Each row comes from the steps of one path. Every step used is in the known rows, and no mark comes twice. Write the path behind each row, first mark first.
Known rows:
t, k, a, y, e: [-23 -25 -25 -28  -4  30 -20   6 -30 -34  -6 -14 -59 -19   6  56   6 -24
   2 -16  31   4   7 -12  14 -32  -3 -11 -14  -9 -10 -47  28]
e, k, l, z, g: [-16 -48  -3 -38   1  43 -37   1 -27  -3 -21  -1 -21 -35  15   2 -24 -26
  -1 -26  23 -41 -13  -1  24 -23  10 -12 -27  11  26  -7   6]
l, z, e, k, a, y: [ -2 -55  -8 -18 -11  50 -11  -6 -18 -27 -25  -2 -31 -43  32  26 -45  -7
  -3 -23  14 -44  20   8  38  21  29  -5 -35   4  11 -32   1]
a, k: [-20 -12 -14 -30  -9   6   3 -12   4  -8 -10 -10 -22   5  20  43  -2  -5
 -10 -23  38  -7   0   1   4 -31  23 -13  -8   2  15  -8   1]
f, z, r: [-15 -59 -51 -10  -2  23  11 -14 -36  25 -34 -28 -36 -30  16  43 -53 -17
 -10   0  42 -18  32  14  44  -2  54   3 -13  -5  26   7  52]
f, z, g: [-21 -41 -36 -16 -10  27  -3   1 -29  10 -23   0 -43 -36  27  38 -36 -24
 -20  -9  44 -17  19  -9  52  -5  55  -2 -11 -21  19   9  46]
d, k, u, z, g: [-44  -8 -10 -36  24  48   2 -22 -23 -31 -31 -22 -27  -4  20  15 -25   9
 -24 -19  40 -34  34 -54  12 -11  23 -20  -7   7  15 -35  -5]
a, y, e: [  4 -23  -5  11  10  28  -7 -11 -38 -27  -5 -20 -49 -37  25  53  11   5
  -4 -23  27 -13   7  -5  38 -25  -2 -13 -15 -18 -26 -31  21]
y, e: [ -5 -22  -3  13  12   9 -17   1 -35   0 -11   3 -57 -24   6  30   0  -2
   8 -33  17 -14 -11  -7  37 -29  -4  -9 -24 -14 -26   4  38]
a, k, r: [-12 -10 -25 -48  -6   1   0 -27  -2 -16 -18 -17 -28  11  19  44 -17   2
  -7 -20  42 -11   3  17  20 -15   3 -17 -15  10  19 -11  11]
n, k, a: [-36 -18 -25 -17   3  23   9 -16 -19  -2   1 -19 -24  -8   3   8  21  -3
  -5  -1  35  -7   7  -7  -7 -43   7 -26   7   4  -1 -45   8]
e, k: [-10 -31 -11  -3  10  18 -23 -21 -40  -2 -12  -4 -22  -4  24   7   1   4
  -4 -44  33 -29 -11 -13 -15 -35  -2 -23  -6  -1  10  -3   0]
d, k, f: [ -5 -23 -28 -14   9  22  -1   1 -23  10 -20   9 -28  12   9  33 -11  21
 -20 -21  57   8   8 -21 -41 -26   7   0   8  12  40 -31  11]
l, z, e, k, g: [  1 -56   2 -17 -13  37 -30 -16 -22 -13 -20  16 -39 -31  29  12 -57  -3
  -1 -31  19 -40   6   7  48  17  25  -2 -32   8  16  -5   3]
z, l: [-21 -14 -36 -17 -10  27  -1  -4 -18   3  -6   4 -20 -34  -4  38  -5 -17
  -4  18  25 -13  19  -1  26 -22  20 -12  -3  11  23 -10  29]
h, k, a: [-39 -25 -36 -11  10  12   7   2  -7 -17   4 -29 -27   3  18  33  22 -31
 -17  -2  17  -5  -3   0   0 -40   4 -31 -16   3  12 -40  33]
u, z: [-15 -35 -10  -3  11  52   8  -7 -16   0  -5 -33 -27 -57  20  31 -12  -3
  -7 -18  30 -14  13 -23  58 -25  26 -30 -14  -1  22  12  31]
l, z: [ -3 -38 -19  -9 -10  34  -7   2  -4   0  -5 -13 -15 -34  20  23 -31 -11
 -15 -17  15 -29  13   2  44  -9  54   5  -8   6  35   2  21]
k, u, z: [-27 -14 -38  -8  34  64   1 -24 -10 -19  -9 -45 -21 -43  15   7  -9 -12
 -18 -14  24 -27  35 -43  45  -9  21 -33 -16   6   2 -15  15]
h, k, a, y: [-32 -26 -34 -10   9  24  11  -3 -12 -35   7 -41 -27  -6  29  48  28 -27
 -21   2  21  -5   6   1   3 -38   3 -32 -13  -2   7 -61  24]
f, z, l: [-29 -35 -54 -11 -14  43   6  12 -21  19 -18  -4 -33 -47  10  54 -42 -40
  -9  13  34 -12  30  -2  34  -8  49  -4 -14  -2  38  11  42]
f, z, r, k, e: [-11 -66 -52 -20  -7  32   6 -20 -44  20 -45 -21 -43 -12  25  41 -57 -25
  -3 -24  34 -20  26  10  24  -6  36   6 -19 -11   8  11  50]
u, k: [  2 -16 -15 -19  -4  10  -4  -2 -31   0  -7 -29 -28  -5  18  19   4 -17
 -12 -31  53 -16   3 -18  -2 -56  18 -37  19   1   3 -14  15]
h, k, r: [-28 -29 -28 -23   4   0  -6 -18 -14 -12  -2 -31 -35  21  27  38   1 -11
 -16 -23  29  -8   1  14  15 -42  -2 -27 -10  -3  20 -20  30]
a, k, g: [-10  -9 -14 -34  -4   7 -11 -29  -8 -23  -2  -2 -33  -1  19  36  -6  -8
 -12  -8  44  -2 -11   3  25 -18   1 -19 -11  14  13 -15   6]
l, z, g: [ -5 -40  -6 -30 -20  28 -13  -2  -8 -12 -17   5 -25 -36  27  17 -35  -7
 -24 -13  21 -36  16   1  66  -1  60  10  -9  -7  28  -5  26]
u, z, l: [-24 -30 -13 -19  -2  61  12   0 -13  -3 -12 -18 -26 -70  10  41 -22 -16
  -4   8  25 -16  28 -17  62 -21  27 -26 -18   5  33   7  31]
a, y, e, k: [  5 -30   8   7  13  31 -17 -15 -50 -33 -15 -14 -50 -28  34  41   8   8
  -2 -42  28 -25  -1  -8  15 -31 -15 -17 -20 -22 -25 -30   4]
y, e, k, l, z, g: [ -9 -45  23 -21   6  31 -44  11 -38  -9 -32  15 -58 -37  12  11 -25 -21
  12 -41  12 -39 -22  -1  42 -25  -9  -4 -47 -10 -12   0  21]
k, n: [  2 -10 -46 -18  21  -3  -5 -38  -9  -6  -7 -18 -42 -16  -7  -5   5   5
 -12  -8  22  -6   7 -14  26   9   3  -6  -4   3  15  -3  43]
r, k, u, z, l: [-35 -13 -29 -37   6  71   5 -17 -19 -18 -23 -25 -27  -7  23  11  -3 -25
  -2 -19  19 -27  37 -36   1 -31  18 -17  -6   2  -3 -18  13]

Which path is each row?
[-29   3 -33 -34  10  21   1 -24   9 -24 -13 -23 -19  10  17  25  -3 -11
 -20 -21  33 -18  19 -17   1 -18  21 -17 -12   8   1 -28 -11] => a, k, u
[ 13 -60 -58   3  -4  40  -5  14 -14  38 -25  20 -53 -38  15  46 -40  -9
 -10 -17  55  18  23   4  15   7  30   4 -20 -10  26  -1  46] => k, f, z, e
[ -7 -13 -34 -34   4  12  -3 -33 -20  -6 -16 -13 -44  22  11  -6  15  -3
   1 -31  21  -9   4 -17 -18 -20   2   2   5  -5   1  -6  35] => r, k, n
[-28 -23 -18 -22  24  63 -14 -25 -28 -23 -26 -19 -23 -32  22  -1 -17 -13
 -10 -27  25 -44  26 -36   7 -19   1 -33 -23   5  12 -16 -10] => e, k, u, z, l
[-22 -28 -39 -20  33  56   8 -39 -20 -15 -28 -53 -24 -39  11   6 -26  -4
 -17  -4  27 -34  48 -24  57   0  26 -25 -17   8   1 -21  23] => k, u, z, r
[-19 -16 -30  -7  30  34 -25 -33 -34 -18 -17 -16 -19   0  22 -11   0  -3
 -13 -42  29 -40   8 -31 -19 -22  -5 -27 -10   4  -4 -23 -13] => e, k, u
[ 10 -56 -37  -2   8  39 -20   3 -33  22 -28  12 -38 -20  29  19 -24  -6
 -14 -42  55  -5   2  -7 -28 -23   7  -6 -13 -10  37   0  17] => e, k, f, z
[-11 -36 -39 -12   4  33   4  13 -24  20 -29   6 -36   2  16  45 -35   4
 -22 -20  62   9  18 -20 -34 -17  25   6   0   3  51 -19  19] => d, k, f, z
[-17 -47 -31 -45   0  23  -2 -25 -40  17 -33 -30 -26   2  -1  19 -12 -14
  14  -1  30 -18  11  20  12 -33  12  -1  -6  15   1 -17  44] => z, r, k, l
[ 12  -9 -27 -35   7  -3  -4 -23 -20  -9 -13 -33 -46  -4   6  -6   4 -14
 -15 -25  47 -13   8 -22   2 -28   6 -28  14  -1   8 -15  27] => u, k, n
[ 19 -65 -64  -9   2  33   4   2 -24  39 -36  -2 -42 -33  12  39 -42  -7
 -19  -1  60  13  30  16  16  -2  35  13  -9  -6  42  -7  58] => k, f, z, r
[ -3 -29   7   2  27  59 -12 -21 -43 -46 -21 -32 -51 -45  38  32  -2   2
  -7 -42  25 -34  18 -27  32 -22 -13 -26 -30 -20 -28 -35  -4] => a, y, e, k, u, z
[ -4 -15 -34   2  20  35   4  -5 -34 -37  -6 -24 -42 -49  10  41  18 -14
  -1   9  18 -14   5  -5  35  -5 -16 -26 -27   3 -24 -53  38] => k, a, y, e
[ 12 -52 -36 -33  -4  18   4 -28 -38  20 -42  -8 -36  15  13  18 -12  12
  -3 -14  47  -4  24  21 -11 -27  16  13   5  -2   9 -23  44] => z, r, k, f
[  5 -64 -21 -33 -17  32  -4 -23 -24  -2 -40 -16 -26 -12  25  20 -54  -9
  -8 -28  11 -39  24  21  39  -2  41  18 -16   3  16  -4  30] => l, z, r, k, e
[-41 -47 -18 -26  -3  32 -13  22   8   3   5 -32 -20 -14  14  36  -8 -50
 -12 -11  11 -11  -7  11  24 -50  26 -14 -23  11  37 -17  23] => h, k, l, z
[-12 -53   5 -20   7  51  -9 -24 -31 -10 -31 -13 -48 -47  28  25 -44  11
  10 -41  32 -31  15  -9  59   2  -1 -36 -40  -2   6   9  16] => u, z, e, k, r
[ -6 -30 -33 -12  -1  29 -13 -23 -33  -2 -15  -2 -32  11  25  24   1 -12
   2 -53  17 -13  -8 -16 -11 -32 -10 -14  -7  -5 -20   3  26] => r, k, e
[-12 -57 -26 -12 -14  36   1   1 -12  36 -18  13 -50 -10  17  29 -24   4
 -10 -26  63  17  25   2 -12 -32  30   1   2 -20  18 -21  10] => n, k, f, z, e
[ -8 -27  -1   4  22  18 -24  -1 -48 -17 -25   7 -58 -22  11  11   0  -8
  12 -37  13 -29 -20  -9   9 -23 -32 -21 -41  -8 -28 -15  26] => y, e, k, a
[-19 -34 -17  -6   1  18 -10 -30 -22   5  -2  -8 -31  -4  12  18   1   6
  -9 -41  34  -6  -1 -10   3 -44  -3 -24   3  -9 -13 -14  -3] => n, k, e
[-16 -47 -11 -25   6  47 -34   3 -24   4 -14 -12 -15 -35  11   6 -22 -28
   4 -29  20 -36 -16   0  10 -28   6 -15 -27  20  32  -3   3] => e, k, l, z
[ -1 -21  -4   4  25  40 -20 -24 -46 -42 -17 -22 -48 -25  33  29   8   4
  -7 -41  26 -32  12 -19  13 -23 -17 -19 -22 -18 -34 -43  -4] => a, y, e, k, u
[-19 -59 -45 -24 -11  30  13 -14 -42  24 -42 -25 -40  -6  25  38 -48 -22
  -2 -14  40 -19  31  12  17 -15  52  10  -8 -10  18   6  49] => f, z, r, k
[-28  -7 -30 -20  15  31  15 -12 -34 -35 -13 -26 -19  -6  13  43   3   5
 -15   6  37 -17  14 -24 -18 -11   0 -22  -3  22  16 -65   6] => d, k, a, y
[-30 -17 -19 -41   8  62  -2 -25 -24 -24 -26 -23 -34   0  33   1   1 -14
  -9 -33  26 -30  29 -41  12 -28  21 -17  -4 -10 -15 -18  16] => r, k, u, z, g
[ -8 -22 -25 -24  -3   9  -6 -22   1 -14 -15  -3 -27  -4  20  49 -16  -9
 -13 -40  28  -7  -8  -1  15 -15  -2 -19 -25   2  -1  -1   4] => a, k, e
[  0 -51 -34 -28  -1  13  -2 -45 -46   5 -41 -17 -34  10  16  22 -23   3
   2 -28  26 -22  14  14  14 -18   4  -1  -9   0 -15  -9  40] => z, r, k, e
[  2 -52 -42 -19 -16  47  -2   9 -24  29 -31  18 -52   5  29  35 -22 -14
   2 -38  47  10  17  -3 -26 -21  24  10  -8 -16  10  -5  38] => r, k, f, z, e
[-19 -57 -39  -5  -2  49  -1  -3 -38  -5 -30  -7 -49 -43  33  47 -46 -23
   1 -19  36 -25  23  -2  24  17  24 -18 -38  -8   2 -18  21] => f, z, e, k, a, y
[-27 -51 -41  -3   6  46 -13 -10 -32   8 -33  -2 -47 -24  28  27 -56 -22
  -2 -36  35 -32  28 -16  18  13  33 -14 -35 -10  -1   1  12] => f, z, e, k, u
[-30 -16 -27 -27  14  65   2 -22 -21 -16 -19 -34 -27   1  29   5   3 -16
  -4 -36  22 -27  27 -40  -2 -34  17 -20  -4  -2 -10 -15  12] => r, k, u, z
[-15 -56 -34 -17  -7  22  -3  18  -5  13 -16   3 -50   1  37  46 -12 -25
 -34 -21  50  15  12   4   1 -40  32  -1 -10 -28  38 -20  41] => h, k, f, z, g
[-28 -23 -32  -9  28  64  -2 -26 -10 -17 -17 -30 -34 -44  15  13 -25  -6
  -8 -19  23 -29  41 -37  56  10  21 -33 -29   5 -14 -17  12] => k, u, z, e
